Each row comes from the steps of one path. Every step used is in the known rows, and no mark comes twice. Write the path behind each row, first mark first.
Known rows:
toram > vokip > topa > vogan > delaz: [0.81,-1.73,0.49,1.43,0.30,0.75,0.24,-2.49,-1.03,-1.34,1.85,-0.40,1.31,1.20,1.58,-0.11,-0.13,0.22,0.97,1.57,1.17,-2.87,-0.66,-0.24,-1.36,0.04,0.44,-0.41]
fenural > vokip > migasas: [-3.69,-2.30,0.43,1.77,0.66,-0.02,-1.00,3.70,-0.30,-0.30,-0.86,-1.16,5.07,1.93,-1.92,-0.28,-0.45,-0.35,-0.64,-1.45,-2.51,0.93,0.87,0.56,2.55,1.15,2.48,-1.98]
pade > vogan > fenural > vokip: [-0.66,0.44,2.34,1.31,-2.37,-0.90,1.00,0.69,-1.93,-3.56,0.69,-1.93,-0.90,-1.17,-0.19,0.41,-1.59,1.32,0.89,-0.60,0.27,1.75,-1.63,-1.07,2.02,-0.62,1.78,-2.87]
topa > vogan > delaz: [2.28,-1.62,-0.60,0.32,2.37,0.96,0.42,-0.92,0.51,0.14,1.53,-0.37,-0.23,0.98,2.69,0.47,0.02,2.33,-1.60,-0.78,1.88,-2.13,-1.74,0.48,-1.41,0.24,0.40,-1.75]
fenural > vogan: [0.20,0.05,-0.37,-0.39,1.43,1.46,1.08,-0.16,1.01,2.07,0.54,-1.82,-3.46,0.91,0.42,1.53,1.14,0.17,-2.32,1.23,-1.66,1.89,0.54,1.86,0.12,1.35,2.21,-2.05]
vokip > pade: [-1.25,-0.21,-1.22,-3.19,-1.45,1.38,0.22,1.37,1.63,1.17,1.64,1.00,-1.73,1.21,-2.08,0.70,0.15,-1.75,0.53,-0.26,-2.04,1.48,0.09,1.73,1.71,0.64,-2.77,0.01]
toram > vogan > fenural: [-0.82,2.26,-0.04,0.39,-0.87,1.15,0.80,-3.00,-4.68,-2.43,1.50,-0.14,-3.35,1.33,0.18,-1.19,0.87,2.56,0.80,-1.21,-1.92,1.13,2.79,-0.31,0.56,2.11,0.54,-1.58]
topa > vogan > fenural > vokip: [-1.65,-0.74,1.61,2.06,-2.86,-1.28,0.86,0.34,-0.59,-2.28,0.38,-2.41,-0.02,-1.00,-0.43,1.05,-0.68,2.58,1.89,-2.55,1.99,0.48,-2.49,-1.36,0.80,1.41,2.08,-2.57]
tenori > vogan > delaz: [1.85,0.93,-1.33,0.43,-0.59,-0.40,0.66,-1.79,-1.43,3.16,1.09,0.19,-0.54,2.31,1.92,0.59,-0.42,1.97,-3.19,1.83,-0.26,-0.80,-0.71,1.10,-1.06,1.28,1.14,-1.12]
kebe > vokip > topa > vogan: [-1.77,-1.60,0.74,0.61,0.49,0.52,-0.31,-0.54,1.74,-0.26,0.60,-1.89,0.24,-0.02,-0.68,1.48,2.78,0.57,2.41,-1.54,1.87,-1.41,-1.45,-0.21,-2.13,2.10,0.56,-0.35]
kebe > vogan: [0.51,2.32,-0.31,-2.44,2.45,1.38,-0.32,-0.30,1.14,-1.06,-0.08,-1.31,-3.77,1.26,-0.08,1.72,3.31,0.73,-0.16,0.24,-0.19,1.57,0.16,0.64,-2.58,2.10,0.18,-1.81]
toram > vokip > pade > vogan: [0.21,1.01,1.60,-0.44,-0.06,0.43,1.04,1.19,-0.30,-3.74,2.03,0.37,-5.01,-0.50,0.21,0.71,-0.66,-1.75,0.42,2.57,-1.48,2.59,0.15,-1.32,1.98,-3.31,-1.14,-1.29]
pade > vogan > fenural > vokip > migasas > sisu: [-2.29,-0.71,-0.16,0.20,-0.28,-2.45,0.20,2.65,-4.57,0.68,-1.34,-1.58,1.80,0.59,1.11,0.33,-0.12,0.89,-1.45,0.50,-1.20,3.71,1.34,-0.77,6.03,-2.33,2.32,-3.83]
tenori > vokip > kebe: [-1.16,0.86,0.09,1.34,-4.50,-0.41,-0.41,0.83,2.80,0.41,-2.47,0.19,0.72,0.24,-3.69,-1.99,-0.50,-1.09,1.35,-4.46,1.42,-0.39,1.95,-0.99,-1.04,0.62,0.14,1.98]
vogan > delaz > vokip > topa: [-0.28,-2.29,-0.38,-0.28,-0.67,1.38,-1.85,-1.06,-1.78,-0.90,0.96,-0.45,5.23,-1.14,-0.05,-1.04,-0.64,-1.83,1.65,0.82,-0.80,-2.24,0.46,2.25,-0.43,-0.62,-1.85,1.76]
fenural > vogan > kebe > vokip > pade: [-1.91,0.61,-1.27,-1.46,0.95,-0.43,1.88,0.74,2.75,0.78,-0.10,2.51,-1.23,-0.10,-1.54,0.53,-1.13,-1.95,1.53,2.27,0.50,0.78,-0.64,-0.55,1.11,-2.18,-2.38,2.79]
fenural > vogan > delaz > vokip > migasas: [-1.81,-3.24,-1.74,3.23,5.25,0.91,-0.59,2.08,-1.39,-0.88,0.26,0.35,6.12,-0.41,1.53,-0.18,-1.88,-0.08,-1.24,0.77,-2.05,1.27,2.15,0.55,1.67,-2.02,0.98,-0.56]
kebe > vokip > pade > vogan > delaz: [1.70,-0.25,-0.43,0.20,3.17,0.90,1.52,0.41,0.12,-1.53,1.82,1.68,-0.20,0.13,2.19,0.31,-2.32,-0.78,-1.16,2.83,0.30,0.17,-1.75,0.22,1.05,-4.12,-1.86,0.22]
kebe > vokip > tenori > vogan: [-0.36,2.31,2.58,2.90,-2.30,-1.04,0.90,0.32,2.41,2.46,-2.64,-0.47,0.21,0.84,-0.69,1.52,2.51,0.81,-2.48,-2.39,-0.15,0.19,-2.83,0.14,-1.01,4.28,2.47,-0.07]
tenori > vokip > migasas: [-3.79,-0.66,-0.03,2.34,0.72,-0.73,-2.68,2.68,-1.26,-0.15,-1.25,-1.39,4.13,1.89,-2.10,-0.26,-1.79,-0.61,-0.31,-3.30,-1.95,0.93,3.63,-0.56,-0.05,2.23,2.83,-1.62]
toram > vogan: [0.20,1.85,0.35,0.42,0.69,1.53,-0.71,-0.82,-2.58,-0.38,-0.22,-0.52,-3.62,1.81,0.47,-1.51,3.34,2.21,-2.34,0.28,-2.44,-0.01,2.33,1.24,-0.30,1.21,1.35,-1.19]
kebe > vogan > topa: [1.00,0.76,-1.56,-1.69,-0.02,1.06,-1.16,-1.51,0.09,0.67,1.41,1.44,-2.25,1.68,-0.94,0.50,0.41,-1.28,0.22,2.00,-2.60,-1.11,-0.34,0.71,-1.81,2.75,-0.05,0.38]
tenori > vokip > migasas > sisu: [-2.76,0.25,-0.85,0.29,-1.00,-2.78,-2.38,2.92,-3.40,3.35,-3.00,-2.19,2.87,1.44,0.26,-0.16,-0.54,-0.15,-2.45,-1.52,-0.77,1.96,3.06,0.12,3.31,0.07,2.25,-1.95]
tenori > vokip > topa > vogan: [-1.48,-1.47,0.97,0.86,-1.31,-0.50,-1.97,-0.98,-0.03,0.07,0.34,-2.41,-0.37,-0.11,-1.51,1.53,2.15,1.08,2.41,-2.16,1.26,-0.43,0.27,-0.96,-3.10,2.54,2.40,-2.22]
kebe > vokip: [-1.65,1.53,1.09,0.98,-0.21,0.19,-0.26,1.76,2.44,-0.37,-1.41,-2.21,1.16,0.19,0.18,-0.17,-1.11,-0.91,-0.67,-2.77,1.86,-2.21,-1.74,1.27,-0.68,1.65,-0.92,2.60]
fenural > vokip > topa > vogan > pade: [2.13,-0.65,0.47,-0.14,-1.21,-0.44,1.15,-1.61,0.73,3.69,1.25,0.31,0.02,-1.35,-0.70,1.39,-0.53,0.07,1.13,1.79,0.77,1.27,-0.98,-0.49,-1.41,0.11,-0.15,0.40]
delaz > vokip: [0.03,-0.49,0.51,0.67,-0.48,0.36,-2.22,2.17,0.38,-1.83,-0.70,-1.99,1.64,-3.01,1.25,-0.64,-1.16,0.43,-0.55,-3.01,0.88,-1.16,-0.38,1.28,-0.17,-0.43,-1.62,1.25]
migasas > vokip > pade: [-3.22,-0.59,-1.28,-2.17,-2.54,0.26,-1.53,1.21,0.68,0.19,1.43,-0.60,0.24,0.08,0.18,-0.17,-0.50,-3.34,1.36,0.46,0.13,0.58,-1.20,1.85,2.17,0.43,-3.35,1.24]

Which path is each row?
[-0.42,1.54,0.29,0.16,1.87,-1.00,1.25,0.09,2.20,0.08,-1.85,0.12,-1.12,-0.34,0.29,-0.53,-1.02,-0.24,-0.36,0.53,2.55,-1.82,-0.63,-0.73,-0.99,-0.98,0.00,2.74] | fenural > vogan > kebe > vokip
[2.95,3.33,1.55,1.91,-1.99,-1.42,2.32,-1.25,2.02,5.70,-1.41,1.82,-0.35,-0.52,-0.15,1.32,-1.11,-0.22,-2.55,0.30,0.07,1.85,-1.69,-0.27,-1.52,2.22,0.15,2.40] | kebe > vokip > tenori > vogan > pade
[0.02,-1.67,-0.18,-3.16,-0.31,-1.02,-1.48,-2.43,-0.51,-0.95,0.38,0.20,-1.57,-0.22,0.18,-1.21,2.56,0.80,2.87,-0.28,2.81,-2.98,0.06,-1.57,-1.68,0.27,-0.48,-0.16] | migasas > vokip > topa > vogan > kebe
[0.86,-0.94,-1.66,-0.09,-0.77,1.10,0.03,-1.41,-0.02,3.30,2.02,1.02,-2.00,1.45,-0.46,0.40,-1.26,-1.73,-1.49,2.97,-3.70,-0.83,-0.04,1.68,0.34,2.16,1.61,0.04] | fenural > vogan > topa
[-1.77,-3.08,-1.37,2.30,4.02,0.88,-1.62,2.62,-1.50,-1.68,0.16,0.35,7.20,-0.12,1.27,-1.13,-2.27,-0.17,-0.85,-1.32,-1.56,-0.30,1.93,0.68,1.52,-1.41,-0.24,0.08] | vogan > delaz > vokip > migasas
[3.45,1.68,-0.88,-0.73,1.12,0.60,2.47,-1.56,0.78,5.38,1.17,0.69,-3.18,-0.49,0.69,1.35,-2.20,-0.84,-2.47,3.30,-1.11,3.28,1.02,1.12,-0.47,-0.23,-0.04,0.81] | fenural > vogan > pade
[3.52,3.02,-1.52,-2.06,0.72,0.87,2.72,-1.84,2.72,2.94,-0.17,2.92,-2.80,-0.20,-1.40,0.24,0.34,-0.98,0.82,1.71,0.44,3.18,1.37,-0.75,-2.17,-0.79,-2.46,2.57] | vokip > kebe > vogan > pade
[-1.42,-2.80,1.39,0.48,-1.44,0.11,-0.58,-0.09,0.84,-0.10,0.66,-2.20,0.41,-0.14,-1.42,1.59,3.21,1.33,2.22,-0.57,0.87,-0.48,-1.89,-0.01,-1.04,1.79,2.08,-2.60] | fenural > vokip > topa > vogan
[-2.04,-0.57,-1.26,-0.45,2.20,-2.80,-0.27,2.35,-1.30,2.37,-2.91,-0.41,1.85,0.81,1.62,-0.20,0.98,1.34,-1.38,-0.96,1.79,0.32,1.08,-1.47,3.18,-1.85,0.82,-0.52] | topa > vogan > kebe > vokip > migasas > sisu
[-0.36,-1.34,-0.79,0.80,-1.54,0.16,-1.44,-1.86,-2.41,0.76,0.94,-0.33,4.05,-0.81,0.05,-0.12,0.26,-0.59,1.14,2.22,-0.97,-1.17,0.39,1.48,-0.92,-0.03,-0.71,1.02] | tenori > vogan > delaz > vokip > topa
[4.00,2.88,1.19,0.22,-2.29,-0.71,2.04,-1.81,1.08,6.08,-0.60,2.02,-1.63,0.05,-0.40,1.27,-0.27,0.21,-2.94,0.30,-1.24,2.46,-0.69,0.11,-1.20,2.75,0.45,0.61] | vokip > tenori > vogan > pade
[-0.32,1.80,0.78,-0.90,0.38,-1.05,0.03,0.53,1.99,-0.93,-2.07,0.21,0.10,-0.08,-0.12,-1.68,-1.44,-0.21,0.24,-1.88,3.05,-3.62,-0.88,-0.65,-1.21,-0.21,-1.58,3.70] | vogan > kebe > vokip
[-0.61,2.94,0.24,0.33,-0.59,0.91,1.48,-0.73,2.84,-3.20,-1.29,0.54,-3.02,1.03,-1.85,-0.41,2.96,-1.24,2.52,0.64,0.97,1.05,1.30,-1.84,-1.79,-0.08,-0.63,1.42] | toram > vokip > kebe > vogan
[-0.36,0.26,-2.46,-0.57,-1.86,0.54,-0.94,-1.76,1.23,0.29,0.62,2.27,-0.52,0.97,-1.13,-1.23,0.82,-3.00,2.29,1.87,-0.78,-1.41,-0.49,-0.09,-1.01,1.48,-1.21,2.56] | migasas > vokip > kebe > vogan > topa
[-1.29,-0.76,-2.31,1.12,0.68,-2.78,-1.09,2.03,-4.16,3.66,-1.86,-0.64,4.10,0.09,2.98,0.10,-0.19,1.45,-3.37,1.39,-0.63,1.99,1.63,0.30,4.07,-2.41,1.04,-1.29] | tenori > vogan > delaz > vokip > migasas > sisu
[2.69,-1.19,0.29,1.76,2.75,0.39,-1.04,1.22,-1.23,-3.48,0.53,-0.47,1.74,-3.45,3.89,-0.71,-2.50,0.91,-1.68,0.27,1.27,-0.85,-1.03,0.35,0.03,-4.44,-1.42,0.23] | pade > vogan > delaz > vokip
[2.57,0.20,-0.22,-5.02,1.75,-0.25,0.95,-0.11,-0.06,-1.76,1.06,3.25,-5.65,-0.18,-0.59,-0.69,0.49,0.46,0.52,1.53,-0.39,0.75,1.09,-1.92,0.78,-3.77,-1.93,-0.96] | vokip > pade > vogan > kebe
[-1.64,0.14,0.56,-2.23,-1.21,0.13,-0.66,-1.40,0.26,-0.09,-0.66,0.34,2.26,0.88,-2.60,-1.36,0.56,-2.36,2.85,0.26,0.51,-3.33,0.59,0.52,-1.17,0.99,-1.52,3.19] | vogan > kebe > vokip > topa
[1.42,0.09,-0.76,1.23,3.16,0.44,-1.19,0.43,-0.35,-2.90,-0.31,-0.42,2.38,-2.60,2.96,0.07,-1.11,0.89,-0.45,0.67,1.82,-0.81,-1.06,0.55,-1.77,-2.37,-1.67,1.11] | kebe > vogan > delaz > vokip
[1.15,-1.00,3.75,1.81,-0.78,1.58,-1.35,2.37,2.78,-2.23,-2.85,-0.54,3.74,-2.34,-0.13,-0.74,1.04,-0.93,-1.28,-5.85,-0.29,-1.39,-2.23,1.49,0.44,1.93,-0.33,0.66] | delaz > vokip > tenori
[2.30,1.11,1.48,-0.68,-1.48,-1.97,-0.03,-0.91,0.53,0.61,-2.59,2.33,-1.25,-1.02,-0.53,-0.85,1.78,2.11,-1.00,-1.62,0.72,-1.26,-0.41,-1.81,-1.16,0.65,0.81,0.33] | delaz > vokip > tenori > vogan > kebe
[1.98,-0.64,-1.23,0.37,2.83,1.53,1.47,-1.34,-0.31,1.80,1.28,-0.16,-0.31,1.61,2.40,0.46,-1.20,0.17,-3.08,2.95,-0.72,-0.32,-0.28,2.12,-0.01,-0.48,1.29,-1.04] | fenural > vogan > delaz
[2.54,-0.76,-0.23,-1.19,-0.47,0.96,-0.80,-0.59,-1.07,0.05,2.47,1.33,-3.26,0.53,0.18,-0.36,-1.36,-1.22,-1.20,1.49,-3.23,-1.26,-0.36,0.38,0.44,0.22,0.29,-0.85] | pade > vogan > topa
[-1.64,-0.03,0.16,-1.34,0.04,0.20,0.35,-1.96,0.40,0.57,-0.44,0.32,1.35,0.62,-2.12,-0.49,0.85,-2.30,2.45,2.35,0.02,-1.80,0.76,0.47,-1.04,0.32,-0.16,2.58] | fenural > vogan > kebe > vokip > topa
[-0.27,-0.82,-0.69,0.73,-2.30,1.05,0.20,1.62,3.36,-1.17,-1.70,0.92,2.03,-2.09,-1.69,-2.40,0.45,-0.79,1.50,-4.05,1.28,-0.66,0.77,0.06,0.55,-1.69,-2.72,3.17] | delaz > vokip > kebe
[0.66,-0.57,1.13,-2.02,-0.81,-0.94,-0.25,-2.57,-0.28,-2.08,0.24,0.98,-2.83,0.28,-0.99,-1.14,1.83,0.88,3.02,0.24,1.84,-3.02,1.20,-2.85,-1.87,-0.21,0.10,0.15] | toram > vokip > topa > vogan > kebe
[1.88,-0.08,0.62,-3.51,0.54,-1.17,0.92,0.79,0.03,-2.16,0.27,2.81,-4.11,-0.85,-0.98,-0.72,-0.03,0.42,0.76,2.17,0.14,0.81,-0.23,-2.26,1.46,-4.54,-0.97,-1.09] | fenural > vokip > pade > vogan > kebe
[-1.79,1.51,1.22,0.84,-2.00,-0.94,0.81,-0.08,-1.00,-3.04,-0.15,-1.82,-0.19,-0.22,-0.99,1.19,-0.17,1.10,2.14,-0.14,0.81,1.74,-1.60,-0.92,0.23,1.38,1.51,-1.92] | kebe > vogan > fenural > vokip
[1.56,-2.23,-0.35,2.50,2.22,0.11,-1.25,0.80,0.13,-2.21,0.30,-0.86,2.83,-3.29,3.73,-0.08,-1.49,2.37,-0.70,-1.60,2.97,-2.05,-1.79,0.03,-1.14,-2.38,-1.00,0.45] | topa > vogan > delaz > vokip
[-0.17,0.72,-0.25,-2.08,-0.09,1.02,2.09,-1.13,-2.35,-3.48,3.53,0.78,-4.58,-0.22,-0.30,0.99,-1.14,0.24,2.38,-0.38,-1.50,3.62,0.93,-1.23,2.26,-0.94,-1.57,-2.68] | vokip > pade > vogan > fenural
